What can hang from each mark:
J_83: J_731
J_624: J_554
J_592: J_308 J_423
J_554: J_77 J_308
J_423: J_592
J_731: J_83 J_188
J_308: J_83 J_232 J_554 J_592 J_707

Every row comes from one small tree of marks. The marks that hang from a mark follow it in brackets, in the order of their numbers. Every link used is in the known rows. Which tree was each row made from?
Known rows:
J_308(J_232 J_707): [-0.75  3.02 -0.93  2.15  0.90 -2.30  0.52  1.30  3.91 -2.71 -1.28  2.75
 -2.42  2.02 -3.84  4.33  1.47 -0.68 -0.49  2.09 -1.90  3.57 -0.27  2.37]
J_624(J_554(J_308(J_232))): [-1.15 -0.15  1.02  0.66 -0.60  0.13 -1.10  1.14  1.99 -1.30 -2.67  0.89
  0.11  0.47 -1.34  1.97  1.05 -3.80 -0.65  0.23  1.39  0.31 -0.53  0.08]
J_83(J_731(J_188)): [ 0.75 -0.62 -2.13 -0.78  1.42 -1.23  1.48  0.30 -0.36  0.27  0.58  0.27
  3.41  2.41 -0.24 -1.11  0.57  2.49 -0.56  0.47  1.54  0.77  0.00  0.72]
J_554(J_308(J_83)): [-3.07  2.56  0.22 -1.43  0.32  0.79  0.47 -0.27  2.73  0.16 -2.27 -0.18
  0.68  2.34 -0.52  3.09  0.24 -1.97 -0.87  1.81  1.30  1.61 -0.53  1.38]
J_592(J_308(J_554)): [ 0.76  2.56 -0.03 -0.30 -0.83 -2.33  0.95  0.55  1.18 -1.52 -2.06 -0.10
  2.06 -1.75 -0.58  3.81 -1.84 -3.23 -2.15  0.21 -0.48  0.73  1.15  0.06]
J_731(J_83 J_188): [ 4.26  0.64  0.11 -1.76  0.36 -1.20  1.61  1.27  0.33  1.99  1.95 -0.24
 -2.77  4.33  2.04 -1.23  0.52  2.07 -1.18 -1.89  2.85  0.83  0.56  3.26]
J_554(J_77 J_308(J_83 J_232 J_707)): [-4.49  4.29  0.88  0.09  0.99  1.92  0.97 -0.17  6.40 -2.10 -5.11  0.44
 -2.91  4.24 -5.91  4.06  1.83 -2.48 -1.71  4.16  0.81  3.78 -0.26  1.14]
J_731(J_188): [ 1.80 -0.66 -1.05 -1.30  0.46 -1.51  0.21  0.96 -0.82  0.25  0.22  0.09
 -1.43  1.67  0.78 -1.12  1.23  0.87  0.21 -1.92  0.71  1.09  0.86  1.95]
J_624(J_554(J_308(J_707))): [-0.79 -1.39  0.49  0.53  0.15 -0.43 -1.01  1.53  2.01 -0.65 -2.92  0.16
 -1.06  0.19 -0.60  1.77  1.06 -3.55 -1.14  0.89  1.71  0.35  0.76  0.20]
J_308(J_83 J_232 J_592 J_707): [-2.53  4.70 -2.19  2.23  0.95 -3.25  3.39  2.68  7.01 -5.55 -2.89  3.16
 -3.99  3.10 -4.15  7.67  4.50 -4.29  0.32  1.40 -3.96  5.77 -0.68  3.46]
J_423(J_592(J_308(J_232 J_554))): [ 0.99  1.54 -1.17  0.37 -2.20 -1.57  1.27 -1.18  1.32 -1.89 -2.77 -0.01
  3.29 -2.01 -0.55  4.92  0.72 -1.15  1.04  0.90 -1.61  0.37 -1.86  0.05]
J_592(J_308(J_707) J_423): [ 3.53  3.85  0.44  0.82  0.85 -5.19 -0.29  2.43  0.61 -0.44  0.06  0.24
  0.04  0.65  1.39  4.54 -1.79 -5.09 -1.83  3.88 -0.09  0.55  0.65  0.80]
J_624(J_554(J_77)): [ 0.44 -2.60  1.58  0.85 -0.59  1.54 -0.70  0.71  0.64 -0.78 -2.93 -1.07
 -2.19 -1.09 -1.25 -1.63  0.61 -3.56 -0.14 -0.65  1.62 -1.45  0.84 -1.75]
J_308(J_83): [-0.74  2.02 -0.45 -0.37  0.18 -0.33  1.55  0.27  1.60 -0.08 -1.13 -0.19
 -1.21  0.58  0.74  2.63 -0.44 -2.74  0.54 -0.07 -0.33  1.03 -0.04  2.20]
J_592(J_423): [ 2.91  1.29  1.33 -0.10  0.26 -1.37 -0.79  0.95 -0.90 -0.07  2.35  0.87
 -0.13  1.10  1.30  1.00 -0.65 -3.53  0.64  1.80  0.50 -0.74 -0.61  1.03]
J_423(J_592(J_308)): [ 1.35  0.09 -1.24  0.09 -1.75 -1.43  0.72 -1.22 -0.36  0.11 -2.38 -1.75
  3.14 -1.89  1.74  2.47  0.42  0.34  1.04  1.20 -0.67 -0.96 -1.71 -1.38]
J_592(J_308(J_232 J_707) J_423): [ 3.07  5.90  0.66  1.67  0.69 -5.55 -0.18  2.58  1.93 -1.92 -0.24  1.62
 -0.08  1.66 -0.44  6.24 -1.27 -5.57 -1.68  4.20 -0.88  1.92 -0.39  1.62]
J_423(J_592): [ 0.87 -1.59 -1.25 -0.08 -1.50  0.41  0.54 -1.62 -0.47  0.11 -1.13 -1.03
  1.99 -1.33  1.03  0.98  1.73  1.44  2.40  0.57 -0.65 -1.06 -1.93 -0.63]
J_624(J_554(J_308)): [-0.78 -1.57  1.01  0.07 -0.50  0.45 -1.19  0.98  0.95 -0.28 -2.50 -0.17
  0.14 -0.26 -0.11  0.73  0.66 -3.51 -0.68  0.02  2.06 -0.49  0.19 -0.46]
J_624(J_554(J_308(J_592))): [-1.38 -1.68  0.52  0.39 -0.54  0.17 -0.57  1.55  1.71 -1.57 -2.76  0.19
 -0.06  0.06 -0.70  1.11  2.34 -3.91 -0.52 -0.23  1.20  0.05  0.11 -1.00]
J_592(J_308(J_554 J_707) J_423): [ 3.73  4.04  0.49  0.30  0.34 -5.01  0.33  2.27  1.67 -2.04 -0.26  1.13
  0.38 -0.23 -0.18  6.12 -1.87 -6.76 -2.11  3.30 -0.51  1.16  1.44  2.12]
J_624(J_554(J_77 J_308(J_232))): [-1.59 -0.42  1.96  0.66 -0.53  2.08 -1.04  0.56  2.68 -1.60 -4.15 -0.07
 -1.14  0.83 -3.21  0.56  1.31 -3.78 -0.84  0.79  2.03  0.10 -0.23 -1.28]
J_592(J_308 J_423): [ 3.57  3.75  1.31  0.13  0.04 -3.91 -0.56  1.62 -0.88  0.08  0.63 -0.21
  1.66  0.30  2.29  3.17 -2.32 -5.01 -1.30  2.72  0.48 -0.60 -0.22 -0.02]
J_624(J_554(J_77 J_308(J_232 J_592))): [-2.12 -0.62  1.57  0.95 -0.62  1.74 -0.43  1.06  3.32 -2.86 -4.39  0.27
 -1.38  1.12 -3.81  0.79  3.06 -4.16 -0.63  0.53  1.21  0.59 -0.31 -1.80]
J_83(J_731): [-0.56 -0.18 -1.28  0.06  1.11 -0.22  1.35 -0.29  0.27  0.09  0.36  0.22
  4.39  1.19 -0.71 -0.37 -0.21  1.78 -0.70  1.82  1.02  0.08 -0.63 -0.58]
J_592(J_308(J_83 J_707) J_423): [ 3.05  5.28  0.18  0.59  0.96 -5.42  0.76  2.42  1.78 -0.60 -0.75  0.06
 -0.82  1.15  2.00  6.37 -2.09 -7.06 -1.40  3.83 -0.23  1.33  0.60  2.34]

Which tree is each row?
[ 2.77  7.16  1.13  0.23 -0.54 -4.32  1.39  1.85  2.71 -3.09 -0.77  1.98
  0.97  0.64 -0.54  8.31 -2.20 -9.17 -0.98  2.23 -1.01  1.94 -0.56  3.49] | J_592(J_308(J_83 J_232 J_554) J_423)
[ 3.15  5.62  1.41  1.02 -0.15 -4.33 -0.44  1.84  0.51 -1.31  0.34  1.18
  1.54  1.18  0.67  4.84 -1.84 -5.42 -1.09  3.00 -0.34  0.62 -1.23  0.73] | J_592(J_308(J_232) J_423)
[ 2.57  7.23  0.30  1.46  0.78 -5.83  0.90  2.73  3.05 -1.99 -1.09  1.54
 -0.93  2.06  0.20  8.00 -1.65 -7.46 -1.30  4.09 -1.10  2.65 -0.45  3.16] | J_592(J_308(J_83 J_232 J_707) J_423)
[-0.25 -1.21  0.95  0.28 -0.44 -0.26 -0.87  1.87  1.34 -1.57 -2.00  0.44
 -0.04  0.47 -0.21  1.33  2.10 -5.14 -0.35  0.38  1.32 -0.29 -0.19 -0.61] | J_624(J_554(J_308(J_592(J_423))))
[-3.80  2.82  0.06  0.01 -0.05  0.35  0.41  0.54  3.87 -3.01 -2.24  1.87
  1.17  3.18 -3.67  3.44  3.57 -1.02 -0.85  1.78 -0.42  2.96 -1.68 -0.11] | J_554(J_308(J_232 J_592))
[ 0.78  1.21 -2.47  0.45 -0.59 -2.52  2.14 -0.70  1.44 -0.28 -3.13 -1.42
  2.95 -0.93  1.38  4.65  0.44 -0.42  0.73  2.62 -0.83  0.47 -1.38  0.10] | J_423(J_592(J_308(J_83(J_731) J_707)))
[-3.44  1.02  1.09 -0.50  0.98  2.55 -0.31 -0.59  4.03 -0.61 -4.01 -0.94
 -2.00  2.92 -4.76  0.56  1.68 -0.05 -2.30  4.03  1.92  1.81  0.83 -1.21] | J_554(J_77 J_308(J_707))
[ 0.94  1.63 -1.77  1.21 -1.19 -2.56  0.94 -0.57  1.58 -1.17 -2.92 -0.37
  1.98 -1.00  0.00  4.70  1.22  0.13  0.82  2.17 -1.59  0.86 -1.74 -0.20] | J_423(J_592(J_308(J_232 J_707)))
[-1.36 -1.77  1.91  0.07 -0.42  2.29 -1.09  0.45  1.69 -0.58 -3.96 -1.13
 -1.13  0.19 -1.88 -0.66  1.05 -3.61 -1.02  0.61  2.61 -0.82  0.55 -1.76] | J_624(J_554(J_77 J_308))
[-1.09 -0.56  0.81 -0.11 -0.32  0.24 -0.35  1.17  1.82 -0.38 -3.06 -0.25
 -0.45  0.05  0.27  2.07  0.54 -4.83 -0.47  0.05  1.85  0.00  0.23  0.66] | J_624(J_554(J_308(J_83)))
[-0.35  0.27 -0.17  0.24  0.31  0.30  1.31  0.28  4.29 -3.25 -2.59  1.01
 -3.15 -0.28 -5.44  2.86  1.01 -2.58 -1.54  1.37 -0.94  2.33  2.56  1.75] | J_308(J_554(J_77) J_707)
[ 0.85  2.23 -1.76 -0.52  1.16 -2.77  3.32  2.15  2.12 -2.71  0.38  1.30
  0.66  3.48  0.43  3.09  3.10 -4.26  0.87  0.89 -0.52  2.17 -0.71  2.30] | J_308(J_83(J_731(J_188)) J_592(J_423))
[-3.94  2.34  0.75 -0.69  1.18  2.31  0.85 -0.42  5.15 -0.71 -4.93 -1.05
 -2.84  3.36 -4.09  2.32  1.36 -2.01 -1.86  3.88  1.63  2.56  0.75  0.37] | J_554(J_77 J_308(J_83 J_707))
[ 3.84  3.91  1.26 -0.35 -0.47 -3.76  0.12  1.52  0.14 -1.52  0.40  0.72
  1.92 -0.65  0.71  4.85 -2.41 -6.79 -1.48  2.07 -0.11 -0.06  0.50  1.12] | J_592(J_308(J_554) J_423)
[-3.43  2.69 -1.22 -0.68  1.68 -0.50  1.40  0.30  4.19 -0.29 -2.62  0.47
  1.10  3.35 -1.81  4.16  0.74 -1.19 -1.80  3.95  1.28  2.97  0.02  2.01] | J_554(J_308(J_83(J_731) J_707))
[ 0.34  3.66 -0.86  2.53  0.92 -3.83  1.18  3.02  4.69 -5.37 -0.13  3.92
 -2.81  3.25 -4.08  5.69  4.40 -3.80  0.29  2.68 -3.31  4.14 -0.95  2.03] | J_308(J_232 J_592(J_423) J_707)
[ 1.13  1.01 -1.06  0.62  0.27 -3.03  1.99  2.63  4.46 -5.65 -0.08  3.20
 -2.23  0.59 -3.82  5.57  3.74 -5.72 -0.35  1.43 -2.79  3.15  1.56  2.67] | J_308(J_554 J_592(J_423) J_707)
[ 0.06  4.57 -0.76  1.73  0.44 -4.13  0.51  1.51  2.86 -1.91 -2.67  0.75
  0.00  0.54 -1.61  5.33 -0.72 -2.00 -2.36  2.36 -1.37  2.62  0.17  0.51] | J_592(J_308(J_232 J_707))
[-3.60  4.65 -0.47  0.16  1.01 -0.80  0.85  0.62  5.47 -1.73 -3.16  1.76
 -1.03  3.70 -3.25  6.12  1.35 -2.38 -1.31  3.31 -0.08  4.15 -0.68  3.08] | J_554(J_308(J_83 J_232 J_707))
[ 1.35  0.13 -1.24 -0.23 -2.07 -1.24  1.20 -1.29  0.33 -1.00 -2.52 -1.11
  3.33 -2.60  0.68  3.68  0.43 -0.83  0.88  0.70 -0.99 -0.58 -1.20 -0.49] | J_423(J_592(J_308(J_554)))
[-3.09  3.29 -0.19  0.38  0.85 -0.51 -0.33  0.48  4.34 -1.57 -2.38  1.91
 -0.16  3.33 -3.79  4.37  1.66 -0.51 -1.62  3.45  0.15  3.40 -0.64  1.57] | J_554(J_308(J_232 J_707))
[-1.61 -0.36  0.63  0.91 -0.61 -0.09 -0.50  1.66  2.66 -2.60 -2.96  1.18
 -0.12  0.69 -1.88  2.28  2.72 -4.17 -0.28 -0.02  0.64  0.90 -0.67 -0.50] | J_624(J_554(J_308(J_232 J_592)))
[-1.80  4.87 -0.43  1.12  0.32 -0.53  3.17  0.79  7.86 -5.36 -4.25  2.93
 -4.45  1.60 -7.19  7.93  1.23 -5.96 -0.67  1.64 -2.43  5.18  1.06  4.90] | J_308(J_83 J_232 J_554(J_77) J_707)
[-0.32  5.92 -1.01  1.48  0.57 -4.38  1.67  1.75  3.95 -2.00 -3.39  0.72
 -0.76  0.95 -1.09  7.11 -1.01 -4.02 -1.92  2.32 -1.61  3.42  0.17  2.04] | J_592(J_308(J_83 J_232 J_707))
[-1.71  2.16 -2.45  0.32  0.37 -2.46  4.19  2.24  6.63 -5.77 -2.86  2.49
 -3.35  0.49 -3.84  7.51  3.68 -6.13 -0.24  0.08 -3.41  4.77  1.91  4.07] | J_308(J_83 J_554 J_592 J_707)
[ 0.96  1.45 -1.17  0.68 -1.71 -1.68  0.78 -1.08  0.58 -0.82 -2.56 -0.79
  3.16 -1.32  0.60  3.74  0.84  0.16  1.22  1.35 -1.19 -0.02 -2.32 -0.83] | J_423(J_592(J_308(J_232)))
[ 3.22  5.29  0.85 -0.64 -0.39 -4.00  1.24  1.63  1.33 -1.63 -0.45  0.48
  1.12 -0.24  1.25  6.60 -2.79 -8.82 -1.12  1.99 -0.17  0.71  0.52  2.66] | J_592(J_308(J_83 J_554) J_423)
[ 0.68  0.87 -0.16  0.56  0.35 -1.18  2.15  1.96  5.10 -5.90 -1.48  2.24
 -3.54  0.95 -5.69  4.21  3.99 -5.69 -0.67  2.00 -2.13  2.90  1.83  1.35] | J_308(J_554(J_77) J_592(J_423) J_707)
[ 0.90  0.91 -1.04  1.37  1.14 -3.31  1.05  2.82  2.85 -3.38  0.35  1.91
 -2.79  2.02 -1.48  3.21  3.77 -3.21 -0.01  2.33 -2.05  2.39  0.45  0.93] | J_308(J_592(J_423) J_707)
[-1.60  4.80 -1.19  0.20 -0.06 -0.85  3.70  0.11  5.37 -4.28 -1.69  3.45
  2.16  1.38 -4.47  7.10  0.01 -4.69 -0.02  0.55 -1.54  3.64 -0.91  4.54] | J_308(J_83(J_731) J_232 J_554)
[-1.57  2.06 -1.56 -0.10  1.33 -0.16  3.92  0.17  6.13 -3.31 -3.48  1.07
 -1.29  1.13 -5.13  5.18  0.42 -4.10 -1.45  2.53 -0.47  3.39  2.06  3.40] | J_308(J_83(J_731) J_554(J_77) J_707)
[-4.28  4.23 -0.30 -0.27  0.13  0.01  1.48  0.68  5.01 -3.07 -2.99  1.76
  0.35  3.67 -3.15  5.25  3.21 -2.92 -0.41  1.68 -0.66  3.67 -1.68  1.39] | J_554(J_308(J_83 J_232 J_592))
[-3.16  2.73 -0.58 -0.78  1.21 -0.40  0.69  0.42  4.09 -0.35 -2.83  0.38
 -0.98  2.77 -1.44  4.45  0.87 -1.99 -1.44  3.06  0.75  2.93  0.23  2.33] | J_554(J_308(J_83 J_707))
[-0.58  5.66  0.37  0.27 -0.84 -1.64  2.20  0.49  4.15 -3.19 -4.15  0.52
  0.22 -0.16 -3.13  6.40 -1.47 -5.68 -1.85  0.86 -1.11  2.51  0.29  1.36] | J_592(J_308(J_83 J_232 J_554(J_77)))
[ 3.13  5.19  0.98 -0.13  0.20 -4.20  0.55  1.77  0.27 -0.13 -0.10 -0.38
  0.77  0.65  2.88  5.00 -2.69 -7.00 -0.89  2.63  0.24  0.04 -0.26  1.47] | J_592(J_308(J_83) J_423)
[-3.59  4.45  0.27 -0.52  0.23  0.49  0.60  0.02  4.06 -1.24 -2.57  1.25
  0.55  3.26 -2.32  4.83  0.80 -2.45 -0.65  2.14  0.47  2.88 -1.49  2.18] | J_554(J_308(J_83 J_232))
[-1.64 -0.87  1.63 -0.10 -0.37  2.14 -0.32  0.48  2.53 -0.68 -4.48 -1.20
 -1.71  0.47 -1.64  0.61  0.80 -4.88 -0.75  0.58  2.53 -0.27  0.44 -0.75] | J_624(J_554(J_77 J_308(J_83)))
[-1.65  5.03 -2.25  1.17  1.05 -2.54  4.07  1.22  7.38 -4.94 -2.58  4.04
 -0.14  2.01 -5.81  9.11  0.84 -4.72 -0.79  2.32 -2.29  5.41  0.26  5.81] | J_308(J_83(J_731) J_232 J_554 J_707)
[-2.79  4.40 -0.16  0.54 -0.99  0.63  4.05  0.84  7.19 -7.33 -4.04  2.95
 -2.48  1.51 -7.11  6.57  3.84 -6.74  0.48 -0.67 -3.27  4.46 -0.37  2.54] | J_308(J_83 J_232 J_554(J_77) J_592)
[ 0.87  1.28 -2.03  0.44 -0.95 -2.46  1.67 -0.57  1.39 -0.31 -3.28 -1.53
  1.43 -1.34  1.56  4.78  0.67 -0.98  0.89  1.93 -1.14  0.48 -1.13  0.31] | J_423(J_592(J_308(J_83 J_707)))
[-2.17  2.55 -0.82  1.82 -0.09 -0.78  2.86  1.62  7.68 -7.86 -3.70  3.75
 -3.45  1.55 -9.18  5.99  5.11 -3.97 -0.82  1.08 -3.75  5.17  0.79  1.74] | J_308(J_232 J_554(J_77) J_592 J_707)
[-4.04  0.55  1.25 -0.90  0.09  3.43  0.42 -0.50  3.49 -2.03 -3.90 -0.88
 -0.53  2.84 -4.62 -0.27  3.60 -0.48 -1.40  2.33  1.20  1.37 -0.28 -2.86] | J_554(J_77 J_308(J_592))
[ 0.45  3.78 -0.86  1.78  0.13 -3.63  2.17  2.97  6.31 -7.64 -0.63  5.34
 -2.39  1.92 -6.34  8.10  4.39 -6.44 -0.10  1.81 -3.96  4.88  0.09  3.74] | J_308(J_232 J_554 J_592(J_423) J_707)
